Every row comes from one small tree of marks. The marks that hang from a mark follow it in brackets, in alphabetical order. Every link used is in the known rows. Which tree was each row made from?
Known rows:
zerav(tufu(dovirap putilu)): 39 421 -343 -8 122 119 148 354 35 263 439 565 52 -104 -62 54 173 215
zudub(roki(suluv(zerav(tufu)))): 165 105 127 126 300 89 154 -77 -210 251 150 205 -202 119 -194 74 472 457
roki(suluv(zerav(tufu(dovirap)))): 194 276 81 36 179 149 67 175 -164 234 353 216 -130 -37 -212 114 370 397
tufu(dovirap putilu vabet zerav(suluv)): 129 505 -548 75 59 309 56 479 418 278 255 787 223 -32 207 89 -38 220
suluv(zerav(tufu(dovirap putilu))): 143 398 -212 -23 123 183 260 350 -70 165 476 383 -22 -49 -125 -3 230 332
zerav(suluv tufu(dovirap putilu vabet)): 118 551 -466 10 77 144 105 403 240 281 475 680 132 -177 40 157 129 126
roki(suluv(zerav(tufu(dovirap putilu vabet)))): 157 356 -26 85 116 189 94 220 -17 241 383 360 -126 -3 -111 61 318 356
dovirap(tufu(putilu zerav)): 102 265 -387 -2 204 412 144 318 159 295 227 530 18 88 33 -26 66 348
vabet(tufu): 112 219 -166 -125 229 209 107 246 -22 188 331 488 -18 -59 -156 2 122 403
putilu(tufu(dovirap zerav(suluv))): 213 364 -429 -93 114 171 127 533 116 296 263 399 189 -179 32 124 4 259
dovirap(tufu(putilu)): 141 220 -240 -27 209 328 121 204 47 286 317 518 -54 43 -48 -59 125 322
zudub(roki(suluv(zerav(tufu(dovirap putilu vabet))))): 122 252 -30 169 199 111 92 0 -43 288 208 433 -147 110 -92 39 407 399
roki(suluv(zerav(tufu(dovirap putilu)))): 173 281 7 74 169 200 124 213 -100 256 359 262 -151 5 -142 75 336 369
zudub(roki(suluv(zerav(tufu(vabet))))): 147 177 88 136 244 81 122 -73 -131 236 174 302 -175 114 -159 59 450 446
roki(suluv(zerav(tufu(vabet)))): 185 280 94 48 158 164 122 145 -106 192 349 233 -153 3 -175 82 363 402
putilu(tufu(zerav)): 162 249 -311 -94 140 185 259 457 36 223 217 296 90 -62 2 20 25 334
zerav(tufu): 83 304 -154 -60 191 73 193 240 -97 186 385 366 10 -91 -163 87 237 287

Which tree is each row?
17 534 -398 7 36 106 100 361 161 242 475 716 94 -112 -11 36 141 195 -> zerav(tufu(dovirap putilu vabet))
168 273 -426 2 234 438 151 344 210 318 231 507 43 46 64 51 56 307 -> dovirap(tufu(putilu zerav(suluv)))
132 403 -196 -8 93 208 330 319 6 110 470 402 -48 5 -84 -46 218 339 -> suluv(zerav(tufu(putilu vabet)))
125 490 -257 -14 54 177 216 358 32 148 503 508 15 -54 -85 -19 208 315 -> suluv(zerav(tufu(dovirap putilu vabet)))
148 480 -164 -55 62 109 143 304 -55 122 503 448 37 -101 -168 27 247 352 -> suluv(zerav(tufu(dovirap vabet)))
81 353 -432 46 134 290 115 434 195 271 209 628 143 33 102 16 12 302 -> tufu(dovirap putilu zerav)
202 206 131 39 215 174 154 140 -185 203 326 135 -179 11 -207 95 381 417 -> roki(suluv(zerav(tufu)))
163 363 -482 51 166 321 123 466 262 303 210 597 173 -17 141 114 2 249 -> tufu(dovirap putilu zerav(suluv))
74 379 -439 16 118 403 94 327 283 272 263 683 62 75 83 -48 32 331 -> dovirap(tufu(putilu vabet zerav))
129 182 18 174 235 137 179 -33 -60 257 177 348 -194 151 -95 23 421 417 -> zudub(roki(suluv(zerav(tufu(putilu vabet)))))
149 543 -351 -43 93 61 11 336 136 245 470 605 164 -238 -66 220 181 166 -> zerav(suluv tufu(dovirap vabet))
91 389 -547 -41 184 366 90 497 277 297 295 677 114 -69 59 79 -15 314 -> vabet(tufu(dovirap putilu zerav(suluv)))
201 354 -336 -17 189 221 8 385 129 264 203 508 212 -96 11 192 68 301 -> tufu(dovirap zerav(suluv))
215 28 199 132 318 120 126 -124 -218 242 82 207 -208 161 -174 37 437 497 -> zudub(roki(suluv(zerav)))
28 378 -504 -43 154 338 84 471 227 273 294 700 94 -28 26 2 -7 356 -> vabet(tufu(dovirap putilu zerav))
144 385 -485 19 149 428 98 352 334 296 267 659 83 38 116 33 25 284 -> dovirap(tufu(putilu vabet zerav(suluv)))
172 425 -293 -61 183 74 67 329 12 269 437 453 121 -227 -117 238 214 191 -> zerav(suluv tufu(dovirap))
